Each row comes from the steps of one path. Every step used is in the known rows, and no mark comes twice. Write the path behind each row, first mark first.
Known rows
dode/bavu/ledof/retef/fiba: [ -7   4   3   0   5 -21   9  -1  -5 -13   8  14 -11   9   1 -16  -4 -19
   4 -14 -14   7  12 -10 -10  -4  16   3   8  -8 -17  10  -1   3]
bepege/sipedi/kisi: [-16  -1  -4  -2   6  -2  -2  -6  11  -3  -4  -4 -11 -11  -2 -13  15   7
  13   9  -3   8  -7  -5   5  20 -11  -6  -4   7 -11 -12   5   6]
bepege/dode: [ -6  -1   6   1  11  -1  -9  -4   8   4  13  -8 -28  -5   9  10   6  -5
  11   2 -21  -3   2   7   1   6  -3  -3   8  10  -8  -1   8   7]
kisi/sipedi/bepege/dode/bavu/ledof: [-12   5  -1   9  -4  -7   8  -7   9  -4  23   2 -20  -8 -18  13   8  -2
   0 -10  -8  -9  -9   0   0  -9  -7   9  15   9 -11   0   8   3]
kisi/sipedi/bepege: [ -8  -9   3   6  -4  -3   0  -1  -6 -11   3  -3  -3   0 -12  -7  23  -1
   2   9   9   6  -5   1  -4 -10 -11  -8  -7  10  -8 -10   5   8]
bepege/dode/bavu/ledof/retef/fiba/dulu/bizi: [ 15  12  -2  -7   7 -20   7  15  -2   5   8  17  -1   4   5  -9  -6  -6
  -2 -18  -4   4   9 -19 -16 -21   9  -8   4  -6 -15   0  11  -7]
dode/bavu/ledof/retef/fiba/dulu: [ -3  19   6   9  13  -5   6   9 -11 -16  10  17   2   5  -3 -29  -9  -5
   2 -25  -7  18  13  -8 -20 -11  22   3   2 -11 -16  11   8  -5]
bizi/dulu/kobeza/ziba: [  7  17   3  -5 -10 -11  13  -3  -6   1 -15   0  25  17  -5 -12  -6  16
 -10   0  10   3  -5  -8  11  20  -6   8   1  -6   4  -8   1   8]
sipedi/bepege/dode/bavu: [ -9   3   8   8   2   1  -5   0   2  -4  17 -22 -22   3   1   7  11  -1
  -8  -8  -7  11   1   9  -6  -3  -6  -8  14   4   2 -12  10  -2]
sipedi/bepege/dode/bavu/ledof: [-14   7  -2   6  -4  -9   6  -5   8   3  23  -1 -20 -10 -16  10   7  -2
   2  -9 -10  -8  -7  -2  -3  -4  -6  10  16   3 -10  -2   7  -1]
bepege/dode/bavu/ledof/retef/fiba/dulu: [ -5  19   8   9  18  -6   3   7  -9 -15  14  14  -7   2   0 -26  -6  -6
   5 -25 -14  18  15  -6 -20 -10  22   3   5  -8 -19  11  11  -2]
bepege/sipedi: [ -8   3   5  11  14  -4  -3 -14  10   4  -5   5 -13  -7  -3   5   0   0
   8  -3  -9  -7   3  -2  16   3  -6  -7  10   8   6  -2   1  14]
kobeza/dulu: [ -4  22   5  -7   8   1  -2  -3   1 -12   3  -9  -3  -4  -9 -10  -9   3
  -5 -13   5  -1   8   5 -12   1 -12  10 -11   2  -2 -12   7   7]
kisi/sipedi/bepege/dode/bavu: [ -7   1  10  11   3   3  -4  -2   2 -10  17 -19 -22   4  -3   9  12  -1
 -10  -9  -7   9   0  10  -4  -8  -6  -9  12  10   0 -10  11   1]
kisi/sipedi/bepege/dode/bavu/ledof/retef: [-17   0  -6  14  -7 -18   0   6  11  -7  15   9 -17  14 -20  -4  20 -18
   4  -8  -8   8  -1   6  -2  -9   3   1   5  12 -23  -2  10   4]
dulu/bizi: [ 20  -3  -7 -14  -5 -15   5  10   2  16  -5   7   7   3   5   7  -2  -2
  -5   1   8  -8   1 -16  -2 -14  -6 -11  -1  -1  -2  -8   2  -5]
bepege/dode/bavu/ledof: [-10   9  -1   6  -3  -7   7  -6  10   2  21   2 -19  -9 -13  14   1  -2
  -1 -13 -12 -10  -6   0   1  -4  -2  12  17   3  -8   2   6  -1]
bavu/ledof/retef/fiba/dulu/ziba: [  0  10   9  -4  -3 -19  11   6  -8 -14   6  38  -5   5  -5 -16  -5 -11
 -10 -15  -4   9   0 -16 -13   5   8   3  -4  -9  -9   0  -7  -5]
bizi/dulu/retef/bavu/ledof: [  3   5   1 -11  -2 -10  16  -7  -6  -9  -7  16  12 -11 -27   4 -10 -10
   4   2  -2  -4  -2 -24  -3  -7  -6  23  14 -13 -13  18   4   0]
fiba/dulu/retef/ledof/bavu: [ 23  12  -6 -22  -1 -10  -2  -4  13  -7 -10   7  -4   3 -12 -23  -5  -1
  -9  -3   1  25   4  -7 -11  -2  12  -5   6  -3  -5  10   7   0]
kisi/sipedi/bepege/dode: [-11  -7   8   5   7  -3  -9  -5   4  -5  15 -10 -29  -5   1   5  22  -6
  12   9 -14   2  -1   8  -2  -2 -11  -9   3  17 -14  -8  12  13]
dode/retef/fiba/dulu: [  5  19  16   8  17  -3   9   7 -21 -15  11  12   9   6   8 -27 -15  -1
   3 -19  -5  17  14  -8 -21 -10  17  -1   0 -14 -15  12   2  -5]
bavu/ledof: [ -7   5  -7   0  -6 -10  10  -5   7   5  11  15  -4 -12 -16   6  -1  -2
   7  -4  -5 -14  -7  -8   2  -3  -2  15   7   0 -10   6  -1   1]
sipedi/bepege/dode/retef/bavu: [-14   5  14  -4   8  -3   6   1 -21 -18  11  -9   6  11  -8   4  -9 -19
  10   9  -9  10  10  -9 -11  -9  -4  -6   9  -6 -17   4   5   7]
dode/bavu/ledof/retef/fiba/dulu/kobeza: [ 11   0  -1   2   2 -19  14  -5 -15  -1   2  18   8  21   0 -13   5  -2
 -11 -22   7   8   2  -5 -16  -2   7   3   0 -14  -6 -11  -1 -12]
dode/retef: [  4   5  12  11  -2 -12  10   4  -9   0  12  -1   7  20   4  -1  -3 -11
   0  -2   2   7   1   5  -3  -4  -4  -5   2  -2 -12   2  -6  -4]
dode/bavu: [  0   6   5   7  -3   4   3   1   0  -7   7 -13  -1   8  -3   5  -3   3
 -18 -15   3   8   1   4  -3  -6   2  -3  10  -2  10  -5   3  -8]
retef/dode/bavu: [  0  10  11  -3   5  -2  -3  -7  -4 -14  15  -8  -1   2   5  -4 -16   5
 -21 -10   5   9  -6  -3  -7  -6  10 -13   9  -4   9  -1   1  -3]
bavu/ledof/retef/fiba/dulu: [ -4  17   3   6  15  -7   5   8 -11 -14   8  21   3   2  -1 -30  -7  -5
   9 -19  -8  16  13 -10 -20  -9  22   5  -2 -11 -19  13   8  -2]
fiba/dulu: [  2  15   3   8  10   9   0   9  -8  -6   4   9  10  -3  -3 -18  -5   9
   1 -13   3  12   5  -2 -13  -8  11   2  -5  -5  -4   5   9  -6]
bizi/dulu: [  5   9  15  -8   4 -10  10   3  -2  -7   0   2  13   0 -14 -13  -1   6
  -8   1   4  20   7  -7   5   2  -3  17  11  -8  10  15   9   9]
retef/ledof: [  0  -4  -1 -19  10  -4  -6 -13  -7   9 -10   0  -2   3   7  -6  -9  12
   1  -2   3   5   4 -14   1  -1  18 -10   1   2  -8  13   3  13]
kisi/sipedi: [  5  -5   3   8   3   5   5  -6   1 -19   1   8   1   6  -9   5   4  -1
  -6  -4   3  -3  -4   5   8 -14  -2  -2  -5  18  -6   4   2  11]

Which path is each row?
[ -4   8   8   1   4  -8  -6  -2  -2 -15  14  -4  -2  12   3 -11 -10  -2
 -19 -11   4  15  -3   1  -8  -6  15 -15   7  -3   2  -1   3  -3]
ledof/retef/dode/bavu
[ 18  -8   6 -10  -4 -22  16 -10  -9   7  -7   8  16  19  -6  -2  10   5
 -16  -2  15  10  -2  -4   2   8 -12  10   5 -11  11  -9   0  -2]
bizi/dulu/kobeza
[-14   8  -6  -8  -1  -4  13  -5  -4  -8   7  14   7 -12 -25   7 -13  -8
  10   1  -6 -12  -2 -19  -1  -8   0  16  10  -6 -11  11   3   5]
retef/bavu/ledof
[-17   6   2   1   0 -11  16  -5  -9 -13  18  10   0  -3 -25  10  -4 -16
  14   3  -9  -8  -3 -13  -4 -14  -6  10  11   1 -24   8   5  10]
kisi/sipedi/bepege/dode/retef/bavu/ledof
[ 34  -7  14  -6  -3 -11   5  -3  -3  -1 -28   6  11   2  -4 -10   6  -3
 -11   2   8  15   0 -11  -2   2 -15  15   8 -13  -4  13   1 -11]
bizi/dulu/retef
[ 22   6  -8 -25  -4 -13  -2  -7  16  -4 -11   4  -6   3 -10 -16  -4  -5
  -9   1   0  20   2  -6  -5   1   8  -6   7  -2  -3   9   4   2]
dulu/retef/ledof/bavu
[  7  14  -1 -19   1 -17   0  -4  15  -5  12  -1 -14  11  -9 -13  -6  -8
  -3   0  -8  22   7   2  -4   0  11 -10  10   4  -7   8   5  11]
bepege/dode/retef/ledof/bavu
[-14   1 -12   7  -7 -20   2   8  12   2   6  18  -6  12 -16  -8  11 -18
   9  -4  -5   3   1   0  -1  -3   8   7   1   4 -21   4   4   3]
bavu/ledof/retef
[  9  15  -3 -20  -3 -17   4  -2  12  -7   9   2  -4  12 -12 -17  -8  -6
  -7  -1  -2  22   6   0  -4  -2  13  -9   8   1  -5   9   3   9]
dode/retef/ledof/bavu
[-19   8   2  -3  -1 -13  14  -4  -8  -7  18   8   0  -5 -22   8  -5 -15
  15   4 -10  -6  -1 -15  -6  -8  -6  10  12  -4 -22   8   4   6]
sipedi/bepege/dode/retef/bavu/ledof
[  4  12  -5  -1 -12  -6   8  -5  -5   4 -15   0  20  16   2  -6  -6  13
  -6  -1   8  -7  -9  -5   9  19  -5  -1  -4  -3  -1 -16  -3   4]
dulu/kobeza/ziba
[ -9  17   8  10  16  -8   2   9 -11 -15  16  12  -9   1  -1 -30   0  -6
   8 -20 -11  21  13  -7 -24 -10  17   0   3  -9 -20   6  13  -3]
sipedi/bepege/dode/bavu/ledof/retef/fiba/dulu
[ -7   3   5 -10   9 -19 -12  -4  -1 -11  11  13   0   6   8 -22 -10  -7
  -1   6   0  11  -5  -6  -8   0  18 -18  -4   0 -10   6   0   9]
ledof/retef/dode
[-15  10   1  -2   1 -11  15  -5  -6  -7  17  10   1  -4 -20  11 -12 -15
  13   0 -13  -9  -1 -13  -3  -9  -2  13  13  -4 -20  12   3   6]
bepege/dode/retef/bavu/ledof
[-12   6   1 -10   5 -23  -7  -7   2  -8  16  20  -2  -1   0 -20 -10  -8
   3   4  -2   4  -9 -11  -7  -1  18 -10   0   0 -15   9   0   8]
bavu/ledof/retef/dode
[ 23  -7  12  -8   7 -11   6  -9 -13  -8 -17   9  -5  -2  19 -13  -6 -13
  -1  -5  -9   3   8 -16 -12   1   2   2   5 -17 -13  10  -9  -8]
dulu/retef/fiba
[ 22   9  -6  -9   2  -9   5  17  -4  11  -3  14  14   2   4  -6  -6   5
  -5  -9  10   1   4 -17 -11 -19   1  -9  -4  -5  -5  -5   9 -10]
fiba/dulu/bizi
[  0  15   6   6  17  -3   2  10 -13 -16   4  16   4   6   3 -33  -8  -5
   5 -19  -7  21  16  -8 -21  -8  23  -1  -4 -10 -16  10   8  -3]
ledof/retef/fiba/dulu
[ 23   9  -1 -13   7 -13   8  13  -9   6  -2  16  11   1  11 -12 -11   1
  -3 -12   4   3   9 -23 -16 -20   6 -10  -2  -9  -8  -1   6  -8]
retef/fiba/dulu/bizi
[-15   3  -1  -7   5  -1   2   7 -11 -22  -7   4  14  15 -17  -5  -9 -21
   7   4  -4  13  12 -11  -7 -10  10  -2   1  -7 -12   7   8   7]
ledof/retef/bavu
[ -1   9  -2 -10  -1  -6  11  -9  -5 -11  -6  13   7 -12 -25   5 -13 -11
   6  -3  -2 -12  -1 -20  -9  -8  -9  21   6 -10 -17   9   3   0]
kobeza/dulu/retef/bavu/ledof
[-13   4 -10  11  -8 -18   3   8  11  -3   9  12  -7  15 -18  -5   9 -16
   0 -12  -4   7   1   2  -2  -6   9   6   6   3 -17   2   5  -2]
dode/bavu/ledof/retef
[-15   4  -7  12  -5 -17   0   7  14  -1  13   9 -16  14 -15  -2  12 -18
   4 -11 -11   6   1   5  -2  -5   8   5   8   7 -20   1   8   1]
bepege/dode/bavu/ledof/retef
[-12  10   0  -3  -3 -11  18  -4  -9  -9  12  13  10  -2 -23   8 -14 -13
   9  -1  -5  -9  -1 -17  -3 -11  -1  14  11  -7 -18  12   0   4]
dode/retef/bavu/ledof
[  3  16  10   3  18   3   5   5 -17 -15   5  13   6  -4   6 -27 -13   4
   3 -18  -5  14  13 -10 -19  -8  18   1  -2 -13  -8  10   5  -3]
retef/fiba/dulu
[ 21   3  15 -11  11 -10   5 -10 -13 -14 -16   4  -6  -3  14 -17 -10 -10
  -3 -10  -7   3  11 -14 -18   2  -4   6  -1 -15 -14   4  -5  -5]
kobeza/dulu/retef/fiba
[  3  12  -1 -19  -2 -19   0  -3  13  -5  14  -3 -15  10 -11 -17   1  -8
  -1   4  -5  24   5   1  -8   0   7 -13   9   4  -8   5   7  11]
sipedi/bepege/dode/retef/ledof/bavu
